Known rows, with every way that one mark hangs from another
j_312(j_890(j_263 j_272(j_31(j_717) j_50))): [  8  -5  10 -15  -2  10  16  44  -8   0   7  12 -16   4 -11  -6  12  25
  21  -7  -7   8  17]
j_717(j_31(j_272(j_50)) j_889(j_263(j_890))): [-11 -25  28  40   1   3   9  11   0   0 -15   9  -2  -9 -37   4 -16  -7
  -6   4  -8   5  10]
j_717(j_31(j_272) j_889(j_263)): [-18 -22  26  39  -8  -4   7   4   5  -3 -11  10  -1  -3 -37   7 -22 -19
  -8   7 -12   0   7]
j_50(j_272): [  7  -3   5  -6 -11  -2   8  21   1  11   3  10  -9  -1   4   1   2  -5
   3   4  -5   5  -8]
j_187(j_889(j_263(j_890(j_312)))): [ -8   2 -10  11  19  12  -7 -21  15  -7  -3 -12 -19  -4  -7  17 -16  14
  -3   4   6 -12  -4]
j_889(j_263 j_717(j_31(j_272(j_50) j_890))): [ -2 -20  28  24  -5  -3  -9   3  -6  -8   5  17   7  -9 -26  16  -9  -4
 -22  -2   9  -4  -9]
j_890(j_263(j_889(j_717(j_31))) j_272(j_50) j_312): [ -9  -4 -14 -30  13  18  25  42 -18  -4   2   4 -29 -13  -5  14 -15  44
  18   5 -10  18  36]
j_50(j_272(j_31 j_890(j_263))): [ 29 -11  13 -12 -19  -8  20  45  -4   6   5  13 -12 -18  -7 -10  14  -3
  13   8 -17  16 -12]
j_272(j_31 j_50 j_890(j_263(j_889) j_312)): [ 44 -13   1 -22  -6  -4  26  49 -22   5   4  -6  -7 -35  -2 -22  18  28
  22  12 -15  12   5]
j_272(j_31(j_717 j_890(j_263(j_889) j_312)) j_50): [ 32 -10   4  -3  -6 -15  20  40 -36  13  15   6   3 -38 -16 -32  24  19
  28  25  -8  12  14]
j_50(j_272(j_890(j_263(j_889(j_717(j_31))) j_312))): [ 11 -11  -1 -14 -13   3  15  42  -4   2   1  11 -17 -11  -5   0  -3   9
   3   5 -20  16  -4]
j_717(j_889(j_263(j_890(j_272 j_312)))): [-16 -14   1  17  22  12   3   8   6  -2 -19  -2 -19   5 -10  11 -26   8
   2   1 -13   2  15]
j_272(j_31(j_717(j_889(j_263))) j_50 j_890): [ 51 -17  19  11 -19 -20   6  38 -33  20   2   1  12 -36 -17 -25  29  -1
  13  24 -15   0  -1]
j_187(j_889(j_263(j_890) j_717(j_31(j_272(j_50))))): [ -6  -7   5  23   5  10 -12 -19   3  -7   4   3 -14 -11 -21  23 -11   2
 -15   5  11 -15  -8]
j_717(j_31): [ -6  -9  10  17 -14  -2   4   4   2  -8   3   9  11  -3 -21   5   0  -3
  -4  -6  -3   0   3]
j_890(j_263(j_889)): [-13  -4 -11  -6   5  13  11   5  -3  -8 -14  10 -30  -7  -6   2 -11  14
  10   2 -10  16   6]
j_889(j_717): [ -4  -4  -4   2  -4   2 -13  -3  -9  -6   6   9  -4   0   1  12  -4  -4
 -13  -1   2  -9  -2]
j_890(j_263 j_272(j_50) j_312): [  2   5  -7 -34  16   6  26  46 -11  -1   4  -6 -16  -9   3   8  -7  44
  24   3  -9  17  33]
j_187(j_889(j_263 j_717(j_31(j_272(j_50 j_890(j_312)))))): [  3  -5   4  15  -4   0 -11 -13   2  -4   9  -4  -6 -12 -15  20 -12   0
 -16  10   5 -20 -11]
j_31(j_272(j_890(j_263(j_889) j_312)) j_717): [ 10   1   0 -13  -3  -8  11  36 -28   8   0   0  -8 -32 -31 -26   7   5
  14  29 -17  30  19]
j_312(j_890(j_263)): [ -7  -4   2  -7   2  15   6  19  11 -11  -3   8 -17  20  -1  -3  -3  18
   6 -18  -8   1   2]
j_50(j_272(j_890)): [ 22  -7  10 -10 -14  -3   8  33  -1  14   2   7  -4  -6   0  -7   9  -5
   0   6 -12  13 -15]
j_31(j_272(j_50 j_890(j_263(j_889) j_312)) j_717): [ 24   0   5 -13  -6 -11  12  42 -37  18   1  -2  -2 -38 -24 -30  15  11
  15  32 -13  25  18]
j_889(j_263(j_890(j_272(j_31 j_50) j_312)) j_717): [ -2 -14   1   0  21  18  -6  15  -5 -13  -2   3 -17  -7  -7  27 -14  28
  -6 -10   9  -3  11]

Rows
[ 32 -11   8 -11  -4   3   9  28 -18  13  -9   1  -6 -20   0 -15  15  19
   5   8 -11  16  -7] -> j_272(j_50 j_890(j_263(j_889)))
[ 33 -13   8   9 -18 -17   7  33 -24   8   4   5   6 -29 -25 -25  21 -12
  15  22 -24   9   3] -> j_272(j_31(j_717(j_889)) j_890)
[-21 -22  19  35   6   5  11  12   6  -9 -14   5  -7  -5 -39   6 -26  -5
  -4   2 -13   7  16] -> j_717(j_31(j_272) j_889(j_263(j_890(j_312))))
[ 24 -10  -7 -21  -2   0  25  40  -9 -10   2  -2 -15 -26 -11 -16   6  19
  20   7 -21  18   7] -> j_272(j_31 j_890(j_263(j_889) j_312))
[-17 -22  17  43  -8  -2   1  -2   9  -7 -14  10   0   4 -27  15 -23 -12
  -9  -1 -15  -9   4] -> j_717(j_31 j_889(j_263))
[ -5 -10  15   5  -1  -3  17  26  -3  -4  15   9  16  -5 -29  -5  -1   9
   4   1  -7  18  13] -> j_717(j_31(j_890(j_272 j_312)))
[ 11 -13   8   1  -3  -5  16  19 -13  -5  12  17  -8 -20 -20 -16   9   0
  13   9  -6  15  -1] -> j_272(j_31(j_890(j_263(j_889(j_717)))))
[ -4  -6  -2  27  -4  -9 -10   3 -16   8 -11   5  -5 -10 -18  -2  -7  -8
   5  19 -16  -4  13] -> j_31(j_717(j_889(j_263)))
[ -4 -11   5   1   9   3   9  12 -10  -1   2  18 -11  -8 -17 -15  -2   7
   4   8  -9  26  -4] -> j_31(j_890(j_263(j_889(j_717))))
[  3  -1  -3   6  -8  -2  -3  -3  -5  -3  14  -1  -8 -15 -16  10  -5   0
  -7  14  -2 -11  -4] -> j_187(j_889(j_717(j_31(j_272(j_50 j_890(j_263 j_312))))))
[ -9 -11   6  -5  -3  20   9  22   1  -8  -2  15 -23  11 -11  -3  -4  17
   2 -13  -5   5   5] -> j_312(j_890(j_263(j_889(j_717(j_31(j_272(j_50)))))))
[ 13  -8   0 -10   0   6   8  20  -5  -2 -12   5 -14 -12  -9 -10   3  10
   4   4 -18  22  -6] -> j_272(j_890(j_263(j_889)))
[  1  -6   0   8   3  -7   6  20 -28   7   1  19  -6 -22 -32 -28   8   7
  17  24 -17  32   9] -> j_31(j_717 j_890(j_263(j_889)))
[  8 -10  15  -3  -1  10   9  33  -5   8   5   8 -10  10  -9  -3   6  15
  13  -5  -4  -3  15] -> j_312(j_890(j_272(j_31(j_717(j_889(j_263))) j_50)))
[  8   0  -4   1   5 -16   4  26 -24   9  14   2  15 -18 -21 -29   8  11
  14  23 -13  17  14] -> j_31(j_717 j_890(j_312))
[ 50 -14   7   1 -13 -19  11  48 -31  16   6  -9  12 -36 -11 -25  21  12
  18  24 -19  -3   9] -> j_272(j_31(j_717(j_889(j_263))) j_50 j_890(j_312))
[ -1  -2  -7 -19  31  22  14  33  -7   0  -1  -8 -11  -8  -5   0   0  40
  15  -5   2  21  28] -> j_263(j_890(j_272(j_50) j_312))
[-16 -12  -8  -3   3  16   7   7 -12  -2   4  14 -17  -7 -16   5 -13   9
  -3   5  -3  13  12] -> j_263(j_889(j_717(j_31(j_890(j_272 j_312)))))
[ -5  -6   5 -20   7  25  16  32  -1   2  -2  11 -28  15  -3  -1  -1  30
  13 -12  -5  13  14] -> j_312(j_890(j_263(j_889) j_272(j_50)))
[ -3  -6   6  18   0  -1  -9 -15   2  -3  13  -1  -5 -10 -18  18 -13   0
 -14  12   8 -18  -9] -> j_187(j_889(j_263 j_717(j_31(j_272(j_50) j_890(j_312)))))
[  3  -5 -14 -36  11  14  31  48 -23  -4   8   3 -33 -22  -3   7  -7  41
  28   9  -9  17  37] -> j_890(j_263(j_889(j_717)) j_272(j_31 j_50) j_312)
[ -5 -13  19  18  -8  -6  12  16  -1 -10   6  18  12  -7 -33  -7   2   1
   1  -2 -10  18   0] -> j_717(j_31(j_890(j_263)))
[ -9  -1 -11 -19  33  24  14  29  -1  -7  -2  -7 -15  -3  -9   3  -7  36
  14  -7  -2  24  29] -> j_263(j_890(j_272 j_312))
[  0  -5   1   4  11 -13  11  39 -28  17  11   6   6 -14 -30 -25  -1   6
  21  31 -24  25  30] -> j_31(j_717(j_889) j_890(j_272 j_312))
[  4  -7  -7 -10  24  15  18  41 -18   3   1  -4 -13 -18 -15  -7   3  33
  24   5  -7  19  35] -> j_263(j_890(j_272(j_31(j_717(j_889)) j_50) j_312))
[ -3  -9 -19 -20  28  32  23  34 -21   5  -4  -1 -32 -24 -15  -8   0  42
  26   8  -2  29  38] -> j_263(j_889 j_890(j_272(j_31(j_717) j_50) j_312))
[-20   1 -23 -35  20  21  23  34 -10 -11  -1   4 -38  -6  -5  16 -23  38
  18   4 -13  22  36] -> j_890(j_263(j_889(j_717)) j_272 j_312)
[-11  -2  -5  12  15  15 -15 -21   6  -7   2   1 -24  -3 -12  28 -16   7
 -11   4  10 -12  -6] -> j_187(j_889(j_263(j_890(j_272)) j_717))
